What can hang from each mark:
K_135: K_242
K_780: K_198 K_428
K_331: K_198 K_201 K_242 K_428
K_201: K_135
K_711: K_135 K_198 K_331
K_242: K_135 K_201 K_331 K_780
K_428: K_135 K_331 K_711 K_780
K_198: K_331 K_711 K_780

Every row comes from one small tree of marks. The marks that hang from a mark follow it in brackets, in the order of their numbers. Every link used is in the known rows. Which tree was each row made from?
Known rows:
K_135(K_242(K_331(K_198(K_711) K_201) K_780)): [-3.28  0.51  0.59 -1.40  1.08 -2.30 -3.24  1.71 -2.14  0.36 -1.07  1.86
 -1.61  5.25  0.16 -0.34  1.09 -1.26  1.33 -2.52 -1.19  1.53  1.25  1.90
  0.57 -1.10]
K_711(K_331(K_198 K_201 K_428)): [ 1.45 -3.53  4.12 -1.22  1.85 -1.68 -2.20  0.91 -0.88  0.19 -3.09  0.02
  0.34  2.88 -0.27 -3.18  3.20  1.02 -2.07  0.60 -1.90  2.43  0.91  1.46
  1.68 -1.01]
K_135(K_242(K_201 K_331 K_780(K_198 K_428(K_711)))): [-0.95  1.94 -2.38 -2.91  3.22 -1.86 -2.93 -2.15 -3.95  2.17  0.13  0.91
 -1.19  2.28 -1.29 -0.99  0.56  0.51 -1.14 -4.14 -2.20  0.30  0.37  0.73
  1.71  4.10]
K_201(K_135(K_242)): [-0.60 -1.04 -2.14 -0.20 -1.36 -1.04 -1.68  0.79 -1.99  1.33 -1.99 -0.85
 -0.27  1.13 -0.38  0.27 -1.01 -0.48 -1.35 -1.14  0.59 -0.20 -0.83  1.52
 -0.61  1.48]
K_201(K_135(K_242(K_331 K_780))): [-1.24 -0.32 -4.84 -0.97 -0.16 -1.29 -1.85  0.07 -2.14  1.48 -0.22  0.46
 -0.59  3.22 -0.41 -0.14 -0.62 -1.42 -0.77 -3.57 -1.05 -0.18 -1.26  2.20
 -0.28  2.26]
K_198(K_331): [ 0.08 -1.11  0.68  1.10  0.87  0.78 -0.49  2.16  0.69  0.85  1.01  1.02
  0.36 -0.46  1.17  0.61  0.41  0.69 -0.77 -0.33 -1.13 -0.04 -0.51  0.51
  0.04 -0.30]
K_780(K_198(K_331(K_201 K_428) K_711)): [ 0.37 -2.98  4.07  0.35  2.34 -0.05 -2.70  3.58 -1.58  0.21 -3.47  0.92
 -2.76  1.21  0.56 -0.34  4.03  1.10 -2.34 -1.97 -1.92  2.56  1.48  1.41
  3.67 -1.21]
K_201(K_135(K_242(K_331(K_198(K_711)) K_780))): [-2.69  0.60 -3.14  0.19 -0.09 -2.40 -3.27  1.52 -2.41  1.65 -0.62  1.41
 -1.48  5.31 -0.21  0.11 -1.13 -1.97 -0.61 -3.65 -2.06  0.28 -0.73  2.56
  0.40  0.15]
K_198(K_711(K_331(K_428))): [ 1.27 -2.22  0.32 -0.67  1.06 -0.30 -1.70  2.00 -0.26  0.44 -1.30  0.63
 -1.04  1.78 -1.04 -2.12  1.15  1.51 -1.71 -2.06 -1.39  0.11  1.55  1.26
  1.40 -0.95]
K_428(K_780): [-1.40  1.57  0.28  0.15  0.47 -0.14  0.19  0.54 -0.74  0.68  0.10 -0.65
 -0.35 -0.88 -0.34  0.66 -0.67  0.86 -1.84 -0.25 -0.04 -0.08 -0.45 -0.16
  0.08 -1.11]
K_711(K_135 K_198(K_780(K_428)) K_331(K_201 K_242)): [ 2.00 -5.22  2.23 -3.96  1.01  3.37 -4.05  1.39 -3.83 -0.32 -1.95 -0.67
 -1.62  3.39 -2.78 -3.51  4.05  1.35 -3.33 -4.30 -1.55  2.08  1.65  0.64
  4.27 -0.87]
K_331(K_198(K_711 K_780) K_201 K_242(K_135) K_428): [-1.35 -1.04  3.68  1.86  1.20 -0.66 -3.73  2.46 -3.72 -0.41 -4.87  2.86
 -2.32  4.60 -0.65  1.85  2.64 -1.21 -2.44 -2.06 -2.03  4.43  1.17 -0.03
  3.08 -2.24]
K_331(K_242(K_201 K_780) K_428(K_135)): [-1.76 -0.35  1.96 -1.02  2.13 -1.64 -1.32  0.96 -3.53  1.13 -1.12  2.86
 -0.40  0.78  0.21  2.20 -0.21  0.56 -0.10 -3.73 -3.83  1.78  2.94  0.06
 -1.41  1.90]
K_242(K_135 K_201 K_331 K_780(K_198 K_428(K_711))): [-0.18  2.57 -3.42 -1.00  3.01 -0.25 -3.03 -3.98 -3.95  1.22  0.42  1.89
 -1.02  1.91 -1.02 -1.18 -0.30 -0.45 -2.80 -5.19 -4.16  1.30 -2.33  0.30
  2.71  5.01]
K_428(K_135(K_242(K_780)) K_711(K_331(K_198))): [-3.11 -0.36  0.65 -3.25  1.18 -3.79 -1.59  1.81 -1.86  3.27  0.64  0.37
 -0.45  3.12 -0.03 -1.79 -0.80  2.47  0.24 -0.73 -2.94 -1.81  1.10  2.59
 -1.99 -0.80]
K_428(K_331): [ 0.09  0.68  1.87  0.21  0.42 -0.66  0.24  1.86  1.05  0.95  0.15 -0.89
  0.78  0.07  0.73 -0.73  0.47  0.62 -0.05 -0.01 -0.15 -0.13 -0.99  0.18
  0.10 -0.17]
K_780(K_428(K_331(K_198 K_201) K_711)): [-0.46  1.19  7.52 -1.05  1.52 -2.61 -2.05  1.40 -0.45  1.26 -2.56 -1.90
 -0.06  1.73  0.51 -1.33  2.64  0.96 -2.24  1.87 -0.97  0.72 -1.40 -1.55
  1.92 -0.92]
K_242(K_780(K_198(K_331 K_711(K_135)))): [-0.06 -1.22 -1.06  0.19  0.08  1.95 -2.22  3.05 -1.68  1.12  1.70  1.33
 -2.72  1.88 -0.26 -0.45  0.98 -0.32 -0.43 -5.30 -3.01 -0.26  0.98  1.98
  2.47 -0.10]
K_198(K_331 K_711): [-0.95 -0.33  1.01  1.37  0.58  0.94 -1.44  3.50  0.50  0.68  0.78  1.80
 -0.95  0.01  1.21  1.15 -0.07  0.77 -0.43 -1.73 -1.31 -0.29  0.06  0.47
  0.46 -1.53]
K_242(K_135 K_201 K_331 K_780(K_428(K_711))): [-0.44  3.29 -3.14 -0.74  1.76 -0.28 -2.88 -3.37 -2.96  1.18  0.85  2.48
 -0.13  1.68 -0.46  0.00 -1.45 -0.69 -2.04 -4.79 -3.55  0.36 -2.47 -1.10
  0.52  4.58]
K_331(K_201 K_242 K_428(K_135 K_711)): [-2.38 -2.69  6.81 -1.76  1.55 -3.39 -1.45  1.70 -2.73  1.65 -5.28  0.73
 -1.93  0.68  0.63  0.97  2.49  2.00 -2.10  1.38 -1.28  2.01  2.07 -1.45
 -0.25 -0.86]
K_711(K_198 K_331): [ 0.99 -3.08 -1.18 -2.59  1.03  1.06 -1.56  0.23 -0.64  0.79  0.91 -0.69
 -0.09  1.21 -0.98 -4.31  0.86  1.77 -0.89 -1.48 -1.48  0.07  0.27  1.99
  0.85 -0.52]
K_780(K_198 K_428(K_331 K_711(K_135(K_242)))): [ 1.15 -0.80  1.36 -2.13 -0.01 -2.05 -2.03  1.64 -2.64  3.01 -1.97 -3.14
 -1.08  2.23 -1.97 -2.69  1.58  1.04 -3.09 -0.92  0.61 -1.20  0.61  0.12
  2.43  1.99]
K_198(K_331(K_242(K_135)) K_711 K_780(K_428)): [-0.78 -0.33 -0.01  2.47  1.91  3.14 -3.16  3.54 -2.47  0.01 -0.19  2.72
 -1.45  2.17 -0.95  2.93  0.59 -0.35 -3.57 -4.34 -2.54  1.28 -0.13  0.00
  3.60 -0.44]
K_780(K_198(K_711(K_135 K_331(K_201 K_242 K_428)))): [ 0.86 -6.11  3.56 -1.83  1.67  0.49 -3.81  2.04 -3.77  0.80 -4.32  0.54
 -2.66  3.31 -1.85 -3.78  4.15  1.04 -2.98 -3.31 -1.80  3.74  2.98  1.96
  4.42 -0.06]
K_780(K_428(K_711(K_331))): [ 1.07 -0.71  1.00 -2.23  1.60 -0.01 -1.43 -0.54 -0.31  1.29  0.18 -1.16
 -0.20  0.43 -1.37 -2.66  0.91  2.25 -2.64 -0.22 -1.32 -1.29 -0.58 -0.25
  1.49  0.78]

Write each row's tree:
[ 2.22 -4.43  2.07 -2.28 -0.30 -1.47 -3.28  2.87 -2.80  0.73 -4.11 -0.01
 -0.68  5.11 -1.63 -2.50  3.70  0.97 -2.24 -1.95 -0.25  1.48  2.50  1.71
  1.57 -1.70] : K_711(K_135(K_242) K_331(K_198(K_780) K_201 K_428))
[ 1.55 -4.36 -1.95 -0.90  2.01  1.49 -2.87  1.11 -3.46  0.98 -1.76  1.26
 -1.09  3.59 -2.37 -2.46  2.27  0.95 -3.63 -3.48 -2.70  2.60  1.02  1.72
  2.82 -0.24] : K_711(K_198(K_780) K_331(K_242(K_135) K_428))
[ 1.57 -0.13  1.67  0.96  0.82 -1.62 -0.50  1.58 -0.70 -0.11 -1.99  0.56
 -0.79  2.89 -0.58  1.10  2.37 -0.30 -1.67  0.11 -1.00  0.89  1.22 -0.33
  1.65 -2.59] : K_331(K_198(K_780) K_428)
[-3.67  2.17  2.50  1.19  1.43 -1.48 -1.11  1.45 -2.08  3.80 -0.86  0.00
 -0.37 -0.18  0.20  0.61 -0.95  1.31 -3.50  0.03 -1.17  1.37 -2.54 -0.98
  0.08  0.21] : K_428(K_331(K_242(K_135)) K_711 K_780)
[-0.33  0.64 -3.64  0.13  0.89  0.99 -0.95 -1.57 -2.52  0.11  0.89  0.60
 -1.15  1.72 -1.19 -0.93 -0.06 -1.36 -0.54 -3.61 -2.67  1.16 -0.98  2.33
  2.26  2.53] : K_242(K_135 K_780(K_198))
[ 0.78 -0.04  3.18 -0.09  0.14  0.41 -2.88  0.69 -2.28 -1.38 -3.70 -0.93
 -1.14  2.67 -0.45  0.87  2.46 -0.71 -3.66 -1.77 -1.57  1.57 -2.10  0.01
  3.55 -1.30] : K_331(K_198(K_780(K_428)) K_201(K_135))
[ 0.73 -1.83  4.71 -0.01  0.84 -2.39 -1.63  0.79 -1.26 -0.32 -3.82  0.00
 -0.32  2.45  0.07 -0.54  2.92 -0.55 -1.49  1.50 -0.81  2.59  1.31 -0.25
  1.29 -1.13] : K_331(K_198 K_201 K_428)
[-1.13 -3.40  2.26 -1.52  1.49  0.51 -4.20  2.34 -3.27  0.75 -3.18  1.36
 -2.50  3.17 -0.90 -1.11  2.70  0.28 -2.09 -5.10 -3.60  3.00  0.58  2.12
  2.30  0.38] : K_198(K_711(K_331(K_201(K_135) K_242(K_780) K_428)))
[-1.41  0.50  0.22  1.12  1.09 -1.76 -1.51  0.67  0.04  0.36 -0.28  1.68
 -0.61  3.32  0.54 -0.72 -0.14 -0.87 -0.52 -0.30 -1.23  0.80 -0.21  0.47
  1.21 -1.81] : K_242(K_331(K_198(K_711)))
[-2.31 -1.34  3.30 -0.05  1.95 -2.36  0.04  2.54 -2.91  1.69 -2.78  0.09
 -0.93  0.22 -0.62  1.86  0.12  1.66 -3.79  0.09 -1.52  1.17  2.55 -0.23
 -0.07 -1.28] : K_331(K_242 K_428(K_135 K_780))
[-2.46  0.22  2.55 -0.01  1.35  0.57 -1.96  1.34 -2.26  0.80 -0.80  1.11
  0.02  2.06  0.29 -0.03  1.26 -1.08  0.16 -2.96 -2.36  3.24 -1.22  0.90
  0.95  1.73] : K_428(K_331(K_201 K_242(K_135 K_780)))
[-1.87  2.61 -0.42 -0.42  1.80  0.56 -3.32 -2.27 -4.42  1.71  0.44  2.59
 -0.44  0.93 -1.08  1.59 -1.24 -0.75 -1.51 -4.22 -3.64  1.47 -0.72 -1.44
  0.40  4.53] : K_331(K_242(K_135 K_201 K_780(K_428(K_711))))
[-1.50  0.28  3.84 -0.39  1.29 -0.47 -1.61  1.72 -2.06  1.23 -3.61 -2.76
 -1.40 -0.56  0.62 -1.42  1.82  1.57 -4.21 -1.81 -1.27  2.42 -3.62  1.87
  3.09 -0.43] : K_428(K_331(K_201(K_135)) K_780(K_198))
[-0.35 -1.20  0.69 -0.18  1.64 -0.65 -0.76  0.94 -2.16  0.94 -0.40  1.21
 -0.95  2.18 -1.29  1.17  1.92 -1.14 -0.26 -1.65 -1.94  1.68  2.86 -0.08
  0.80  0.98] : K_331(K_242(K_780) K_428)
[-1.28 -2.35  3.85 -1.11  2.52 -0.79 -2.33  4.60 -2.48  0.21 -2.49  1.48
 -3.44  1.79  0.91  0.60  3.10  1.65 -1.43 -4.28 -4.34  1.31  2.30  2.38
  2.53 -1.39] : K_242(K_780(K_198(K_331(K_201 K_428(K_135)) K_711)))
[ 0.38  0.27  2.45 -0.74 -1.54 -1.61 -0.53  1.62  0.28  2.71 -0.75 -1.13
 -0.48  0.35  0.52 -1.43  0.41  1.11 -0.88 -0.05  0.20 -1.22 -1.25 -1.47
 -0.53 -0.10] : K_428(K_331 K_711(K_135))
[-1.17  1.41  3.46  0.48  1.16 -4.01 -0.76  0.93 -1.49  2.70 -2.29 -0.70
 -1.26  1.07 -0.29  0.54  0.77  1.20 -3.73  2.39 -1.07  0.35  0.41 -1.61
  0.35 -2.26] : K_331(K_198 K_428(K_711 K_780))
[-1.26 -0.96  6.78 -0.30  1.99 -2.66 -2.38  1.63 -2.47  1.23 -4.76  1.48
 -2.36  2.84  0.08  1.53  4.60  0.66 -1.93  1.49 -1.14  3.27  1.37 -1.82
  1.87 -2.92] : K_331(K_198(K_780) K_201 K_242 K_428(K_711))
[-1.24 -0.41  0.98 -0.53  1.49  1.84 -2.92 -0.77 -3.96 -0.74 -1.05  0.90
 -0.63  2.57 -1.72  0.61  1.24 -2.02 -1.63 -3.47 -2.55  2.86  0.17  0.16
  2.65  2.98] : K_331(K_201 K_242(K_135 K_780(K_428)))
[ 1.90 -2.81  1.44 -0.18  1.74 -1.81 -1.23  0.77 -0.30  1.07 -1.13  0.00
  0.86  2.82 -0.87 -2.93  1.68  0.76 -2.18  0.67 -2.07  1.00  1.14  1.48
  1.23 -0.68] : K_711(K_331(K_198 K_428))
[-0.75  0.00 -1.06 -2.07  1.79 -2.13 -1.86 -0.01 -2.99  0.62 -1.38  1.07
  1.20  1.53 -0.17  0.17 -1.76  1.10 -1.88 -2.86 -1.06 -0.33  1.17  0.68
 -0.92  2.92] : K_780(K_428(K_135(K_242(K_201 K_331))))
[-3.15  0.63  1.87 -2.67  0.35 -2.23 -0.66  1.35 -2.34  2.58 -1.07 -1.30
 -2.32 -0.86  0.19 -0.34 -1.09  3.44 -2.80 -0.04 -1.49 -1.47  0.07 -0.56
 -1.03 -2.75] : K_428(K_135 K_711(K_198) K_780)
[-1.86 -1.68  1.86  0.58  0.68  0.86 -2.26 -0.43 -2.84 -0.17 -2.62  1.53
 -0.18  1.21 -0.08  0.26  0.80 -1.08 -1.22 -0.81 -0.81  3.74 -0.64  0.26
  1.00  1.53] : K_331(K_201 K_242(K_135))
[-3.05 -0.62 -1.47 -1.59  2.43 -3.06 -0.24  1.17 -2.99  1.96 -1.63 -0.78
 -0.99  1.39 -0.52 -0.94 -0.64  2.11 -3.23 -1.10 -0.60  0.11  0.81  2.88
  0.79 -0.31] : K_428(K_135(K_242(K_331)) K_780(K_198))
[-1.60 -0.58  5.63 -1.47  0.57 -1.68 -0.20  3.06 -0.02  0.16 -2.56 -0.89
  0.25 -0.08  1.89 -0.48  0.98  2.08 -0.31 -0.29 -0.86  0.53 -0.74  0.58
 -0.55 -1.20] : K_428(K_135 K_331(K_201))
